Each row was made from one path, in order. Every step used is in the known rows, and no mark comes twice. Write each row's path.
Known rows
boze bokami toma lanub: [ 34 -35  11 -20  -6  10   4  -1 -12   0   3  56  -8 -30  44   9   0   1
  -5   9  16  20  16]
zeset bokami: [ -6  -5  -6 -12   4  -1  -6  22  14  17  -3  40  32  45  30   7  -2 -25
 -18   3   9 -10   9]
desul lanub bokami kivu: [ -3  15 -34  15 -26  11 -45 -16 -28  -3  17  29  13 -32  72   4 -17   7
  -4 -21  35  -1   2]
kivu vumola zeset bokami desul: [-47  23   9   7  -6 -23  16  95  17  13 -12  21  -1  -5  73   7  -8 -20
  -3   8  38 -11   1]
lanub desul boze bokami toma: [ 43 -44 -13  -6 -15  15  34   2 -33  12 -10   8 -96   8  36  17  18  18
  38   5  51  15  24]
desul boze bokami: [ 55 -22  22 -11   0  16 -23 -49 -23  13   8  36 -49 -20  46  29   6  -9
  40  16  23  -1  12]
bokami desul boze: [ 67 -36  10   2 -14   2  34 -32   3  30   9 -17 -86   4  35  13 -27   1
  68  11   5  -5   8]
kivu vumola bokami desul: [-27  23  20  14  -3   2  12  25  -4   8 -11 -29  14 -29  43   4  -2   2
  27  12  27  -9  -8]
desul boze: [ 44 -18   4  -8  -3  13 -34 -36 -20  13   6  11 -71 -12  17  17   9   4
  38  12   6 -20   6]
bokami toma lanub desul boze: [ 38 -54 -32 -21 -21  15  -6  37 -25   5  -5  20 -96 -21   3  -6  13  37
  10   3  11  -7  20]
boze bokami desul: [ 42 -23  29  -1  -4  -1  54 -29   8  13   7  20   5  -3  64  20 -24 -17
  31   8  25  33   8]
vumola bokami toma: [ 27  11  11   0  -7  13 -11 -60 -24 -13 -17 -14  24 -22  24 -17   7   7
  21  26  -7 -15 -12]
zeset bokami desul: [ 21 -20  -3  -7  -5  -6  34  16  26  32   0  23   8  53  47   8 -25 -26
  10   4  10  -4  10]
lanub bokami: [-31 -55   6  17  -7  23 -24 -14 -16   6  -9  16 -20 -29  73   2 -24   5
  -1 -23  10 -21  39]
kivu vumola bokami toma lanub: [-33  15   7   0  -3   9 -22  41 -19  -1 -15  -3   6 -48  29  -4  15  14
   3  12  19 -17  -2]
toma lanub desul boze: [ 42 -22 -54 -28 -13  21 -39  69  -8 -10   8  24 -41 -34 -17  17  19  41
  18   1  31  -5  19]
kivu vumola zeset: [-56  31  11  10  -3 -21  -2  87   3  -3 -12  10  -4 -31  50   4   4  -6
  -8   6  32  -8  -5]
bokami toma lanub: [ 23 -40 -20 -21 -14   8 -16  31 -12   0  -1  28 -53 -27  -2 -13   3  25
  -7   2 -10  -9  13]
vumola bokami toma lanub: [ 36   9  -7 -13 -10  19 -36 -32 -19 -21 -11   3  33 -43  15 -14  10  20
  17  26  -5 -18  -9]
lanub desul boze: [ 32 -27 -26  -3 -13  13  19  14 -25   9  -8 -13 -87  12   7  15  20  24
  38   1  42   3  16]
vumola zeset bokami desul lanub: [ 22  37 -12  -5 -22 -27   8  46  30   1   1  43  37  11  77   4 -22 -24
   6  18  26  -6 -11]

Which path is each row?
[-44  35  18  11   4   5 -16  27 -13  -1 -14 -16  33 -34  30   3  14   2
   8  11  26 -13  -8]  kivu vumola bokami
[-31  33 -19   9   7 -41   1  22 -20 -24   5 -15 -24 -11  78  -1  -7 -18
   1   5  33  13 -24]  bokami kivu vumola zeset
[ -8   6  12   0  13 -15  18 -18 -22  -9   9  20   7 -12  83  18  -5 -27
   2   4  41  37  -3]  boze bokami kivu vumola
[ 27  47 -12   3   6  -5 -23 -78 -27 -37  -1 -32  58 -17  42  -7   2  -7
  27  25   7   1 -32]  vumola bokami kivu
[ 47 -23 -44 -30 -12  23 -33  61  -9 -10   9  36 -30 -39  -2  23  19  36
  17   3  40   4  22]  toma lanub desul boze bokami
[-25 -82  11  16 -14  23 -10 -22 -30  14 -15  20 -67 -27  84 -11 -24  10
  -3 -21   4 -24  45]  lanub bokami toma
[-32  15  12   4  -7 -19   4  81  10  18 -10  24 -25  -9  78  13  -6 -19
  10  12  40 -17   3]  kivu vumola zeset bokami desul boze
[-41  38   1   7 -15 -21   6  97  14  14  -5  30  12 -11  75  10  -7 -15
  -6   7  46  -9  -5]  kivu vumola zeset bokami desul lanub
[ -1 -11 -19  13 -35  24 -35  -3 -27  14   5  40  -9 -36  59  -2 -13  17
  -8 -20  24 -12  15]  desul lanub bokami toma
[ 20 -12 -56 -25 -12  14 -23  85   1 -17   5  18  -8 -28 -24   9  15  39
  -1  -5  28   4  14]  toma lanub desul
[ 48  10 -11   8 -30  -3  37   1  13  23  16  -7  -5   1  27   5 -29   7
  37  -2  18  12  -9]  bokami desul lanub
[ 40 -30 -14  -5 -11  16  27   2 -27   8  -7   5 -72   8  30  24  17  15
  39   4  54  16  21]  lanub desul boze bokami
[-21 -32 -40 -10  -3  15 -69  53 -15 -18  13  32 -11 -64  54   8 -13  21
 -10 -18  22 -15  25]  toma lanub bokami kivu vumola
[ 50   0  17   0 -17   2  41 -21   6  16  15  33  24 -11  64  22 -23 -12
  26   5  35  35   1]  boze bokami desul lanub
[ 30 -60 -27 -14 -16  28 -53  34  -1   2  12  33 -35 -61  46  14 -25  29
  23 -10  12 -25  37]  toma lanub bokami desul boze
[ 12 -38 -30 -26 -10   7  -2  55   1  18  -7  51 -17  33  31   0   6  -1
 -20   2  15 -11  21]  zeset bokami toma lanub desul
[  4  38 -20  -7  -3 -38  -9  29  12 -21  -1  37  32  19  85   0 -12 -34
  -7  20  23  -2 -18]  vumola zeset bokami kivu
[ 40  -2  13  -6   2  -6 -23 -36 -31  -2  11  31 -61 -28  87  28   4 -20
  40  20  39   4   0]  desul boze bokami kivu vumola zeset
[-20  38  10  15 -11   3   4  30  -6  10  -7 -18  28 -35  42   5   0   4
  25  11  34  -8 -13]  kivu vumola bokami desul lanub
[ 39 -15  13  -6   6   3 -21 -45 -37   6  13  25 -67 -21  72  30   5 -16
  39  15  33   6   4]  desul boze bokami kivu vumola
[-59  31   7   4  -1 -21  -4  97  11   6 -13  30  10  -9  65   7   3 -18
 -18   7  37 -14  -1]  kivu vumola zeset bokami
[ -4 -42 -31 -14  -9  28 -70  50  -3 -12   8  41   5 -64  30   8 -11  27
 -10 -16  10 -22  34]  toma lanub bokami
[ 66 -42  12 -22  -7  20 -31 -37 -29  13   8  50 -78 -32  47  23   9   3
  35  18  17  -6  18]  desul boze bokami toma lanub
[ -7   8 -21  14 -30  24 -45   3 -17   9  11  38  20 -38  53   6 -11  14
  -7 -22  31 -11  12]  desul lanub bokami
[ 29   2 -14  -7 -17  -3  21  22  24  33   8  36  25  46  46  11 -23 -21
   8   2  22  -2   2]  zeset bokami desul lanub
[-49  16  -3  -6  -7 -16 -13 115   7   4 -12  41  -5 -25  63   4   4  -8
 -21   9  34 -17   5]  kivu vumola zeset bokami toma lanub
